Each row was made from one path, in order. Every step used is in the known rows, and no mark comes twice. Write each row's path.
Known rows:
bavi-lipas-bedat: [ 0.455  0.551  0.322 -0.252 -0.705 -0.624  0.440 -0.642  0.999  0.263
  0.036 -0.540  0.060  0.207  0.728 -0.125 -1.357 -1.673]
bavi-lipas: [ 0.467 -0.224 -0.257 -1.042 -0.150  0.082  0.176 -0.524  0.540 -0.774
 -0.301 -0.474 -0.013 -0.227  0.093  0.486 -0.661 -0.074]
bedat-lipas-bavi: [-0.115 -0.796  0.845  0.028  1.188  0.467  1.149 -0.500 -0.430 -0.444
 -0.989  0.630 -0.405 -0.349 -0.369 -2.058 -0.519 -1.315]
nemikob-bavi-lipas-bedat: [ 0.673  0.727  0.797 -0.697  0.054 -1.384  0.918 -1.142  0.944  0.201
  0.429 -0.095  0.567 -0.839  0.993  0.282 -1.658 -2.836]
nemikob-defom: [-0.319 -0.176  0.311 -0.479  0.358 -0.576  0.492  0.064  0.587 -0.456
 -0.543 -0.632  0.392  0.177 -0.143  0.320  0.264 -1.097]
mipiz-bedat-nemikob-defom: [-0.253 -0.226 -0.316 -0.171  1.259 -1.714  1.141  0.278  1.243  0.471
 -0.629 -0.127  0.426  0.055 -0.061  1.072  0.438 -4.539]
mipiz-bavi: [-0.164  0.066  0.483 -0.171  0.348 -0.177  0.847 -0.420 -0.234 -0.300
  0.097  0.436  0.437 -0.158 -0.276 -0.912 -0.361 -1.540]
bedat-nemikob-bavi-guma: [ 0.785  0.948  0.483  0.787  0.917 -1.273 -0.080 -0.385  0.026 -0.262
  1.243  0.732  0.481 -1.653  0.258  1.636 -0.108 -3.190]
bavi-lipas-bedat-nemikob-defom: [ 0.490 -0.167  0.534 -0.634  0.225 -1.742  1.361 -0.805  1.550 -0.004
 -0.254 -0.584  0.325  0.279  0.527  0.631 -1.130 -4.286]
bavi-guma: [ 0.218  1.251  0.019  1.114 -0.378  0.033 -0.897  0.356  0.215 -0.389
  0.664 -0.357  0.056 -0.492  0.128  0.787  0.204 -0.531]
mipiz-bedat: [-0.255  0.494 -0.586  0.210  0.354 -0.553  0.222  0.475  0.756  0.764
 -0.316 -0.102  0.127  0.000  0.106  0.302  0.245 -1.892]
mipiz-defom: [-0.360  0.418  0.195 -0.043  0.877 -0.156  0.855  0.605  0.208 -0.823
 -0.925 -0.557  0.782  0.029  0.014  0.251  0.294 -1.462]
bepa-guma: [ 0.006 -0.455  0.611  0.390 -0.151 -0.684 -0.517 -0.211  0.771 -0.048
 -0.390 -0.545 -0.541  0.549 -0.004 -0.027 -0.350  0.785]
defom-mipiz: [-0.320  0.032 -0.369 -0.153 -1.127  0.205 -0.029  0.094  0.750  0.247
 -0.079 -0.402 -0.791  0.970  0.505 -0.309  0.288  0.656]
defom-lipas-bedat-nemikob-bavi: [ 0.894 -0.158  0.836 -0.015 -0.161 -1.632  1.820 -1.115  1.053  0.376
  0.630  1.236  0.126 -0.608  1.080 -0.367 -1.068 -3.357]
mipiz-bavi-lipas-bedat: [ 0.262  0.596  0.777 -0.420 -0.299 -0.766  1.284 -1.101  0.750 -0.024
  0.123 -0.160  0.469  0.054  0.451 -1.043 -1.699 -3.206]
bedat-nemikob-defom-lipas-bavi: [ 0.019 -0.940  1.158 -0.364  0.521 -0.774  2.024 -0.514  0.917 -1.048
 -1.638  0.401  0.243 -0.519  0.229 -1.147 -0.693 -2.497]
lipas-bedat: [ 0.005  0.815  0.527  0.757 -0.534 -0.653  0.292 -0.145  0.480  1.030
  0.339 -0.087  0.029  0.408  0.647 -0.607 -0.711 -1.581]
mipiz-bedat-nemikob-defom-lipas-bavi: [-0.214 -0.509  0.558 -0.131  0.901 -1.380  2.289 -0.042  1.643 -0.298
 -1.987  0.314  0.303 -0.560  0.350 -0.876 -0.475 -4.370]
defom-mipiz-bedat: [-0.520  0.460 -0.911  0.094 -0.800 -0.376  0.186  0.539  1.539  0.968
 -0.442 -0.539 -0.644  0.974  0.649  0.090  0.459 -1.277]

Write each row's path:
[ 0.288  0.081  0.330 -0.430 -0.853 -1.091  1.642 -1.229  1.417  0.393
  0.268  0.056 -0.415  0.896  0.897 -0.905 -1.476 -4.101] => defom-mipiz-bavi-lipas-bedat-nemikob
[-0.483 -0.642  0.335 -0.681  0.146 -1.043  1.694 -0.502  0.978 -0.365
 -0.294 -0.015 -0.031  0.885  0.024 -0.488  0.153 -3.554] => bedat-nemikob-defom-mipiz-bavi
[-0.248  0.603  0.336  0.444 -0.208 -1.049  0.765 -0.162  1.245 -0.761
  0.367 -0.382  0.006  0.417  0.132  0.303  0.343 -4.086] => bedat-nemikob-defom-mipiz-bavi-guma
[-0.607 -0.878 -0.825 -0.814  0.153 -0.473  1.353  0.281  2.026  0.053
 -0.939 -0.711 -0.864  1.642 -0.014 -0.365  1.125 -3.031] => nemikob-defom-mipiz-bedat-lipas
[-0.301 -0.690 -1.097 -0.335 -0.180  0.108  0.884  0.182  1.459  0.536
 -0.406 -0.057 -1.270  1.430  0.105 -0.639  0.868 -1.917] => defom-mipiz-bedat-lipas
[ 0.276 -0.146  0.959 -0.773  0.596 -1.915  2.210 -1.222  1.260 -0.312
 -0.195 -0.154  0.704  0.124  0.248 -0.351 -1.489 -5.919] => mipiz-bavi-lipas-bedat-nemikob-defom
[ 0.995 -0.540  0.206 -1.355  1.143 -1.229  1.017 -1.245  0.318 -0.622
  0.288  0.648  0.434 -1.377  0.274  1.303 -0.969 -2.717] => bedat-nemikob-bavi-lipas
[ 0.000  0.094  0.782  0.375  0.409 -1.823  1.187 -0.287  0.971  0.743
  0.066 -0.154  0.330  0.501  0.465  0.138 -0.457 -4.224] => lipas-bedat-nemikob-defom
[ 0.798  1.459  1.091  1.093  0.325 -1.781  1.721 -0.143  1.466 -0.839
  0.320  0.376  0.961 -0.991  1.207  0.725 -0.585 -5.388] => mipiz-defom-lipas-bedat-nemikob-bavi-guma
[ 0.006  0.182 -0.490 -0.266  0.518 -1.661  1.059 -0.201  1.333  1.123
  0.187  0.588 -0.243 -0.177  0.813  0.882  0.159 -3.917] => defom-mipiz-bedat-nemikob-bavi
[-0.027  0.595  0.360 -0.524 -1.441 -0.572  1.247 -1.016  1.554  0.208
 -0.003 -0.539 -0.342  1.012  0.998 -1.329 -1.427 -2.630] => defom-mipiz-bavi-lipas-bedat
[ 0.722 -0.371  0.353  0.433 -0.865 -0.848  1.336 -0.574  1.141  0.450
  0.235  0.802 -0.390  0.450  0.825 -0.757 -0.808 -2.223] => defom-lipas-bedat-nemikob
[-0.328 -0.659 -0.127 -0.494 -0.194 -0.891  0.859 -0.058  1.256 -0.051
 -0.391 -0.436 -0.476  1.062  0.341  0.512  0.495 -2.017] => bedat-nemikob-defom-mipiz
[-0.280  0.088  0.416  0.280 -0.748 -1.571  1.091 -0.212  1.719  0.960
 -0.014 -0.558 -0.469  1.492  0.968 -0.073 -0.208 -3.567] => lipas-bedat-nemikob-defom-mipiz
[ 0.533  0.468  0.991  0.412  0.785 -2.014  1.153 -0.869  0.293  1.140
  0.944  1.012  0.485 -0.747  0.823  0.221 -1.044 -4.242] => lipas-bedat-nemikob-bavi
[ 0.386  0.016  0.579  0.438 -0.014 -1.021  2.206  0.033  1.365 -0.375
 -0.711  0.242  0.391  0.509  0.827 -0.466 -0.539 -3.701] => mipiz-defom-lipas-bedat-nemikob
[-0.211  1.406  0.910  1.232 -0.770 -1.693  1.035 -0.290  1.709  0.261
  0.742 -0.483  0.051  0.836  0.766 -0.258 -0.365 -5.683] => lipas-bedat-nemikob-defom-mipiz-bavi-guma
[ 0.448 -0.083 -0.714 -1.287  0.365 -1.611  1.237 -0.705  1.841  0.367
 -0.114  0.111 -0.213 -0.406  0.916  1.348 -0.459 -4.001] => defom-mipiz-bedat-nemikob-bavi-lipas
[-0.382 -0.338  0.300  0.230  1.556 -0.142  1.390 -0.071  0.310  0.303
 -1.341  0.523 -0.252 -0.338 -0.240 -1.751 -0.266 -3.197] => mipiz-bedat-lipas-bavi
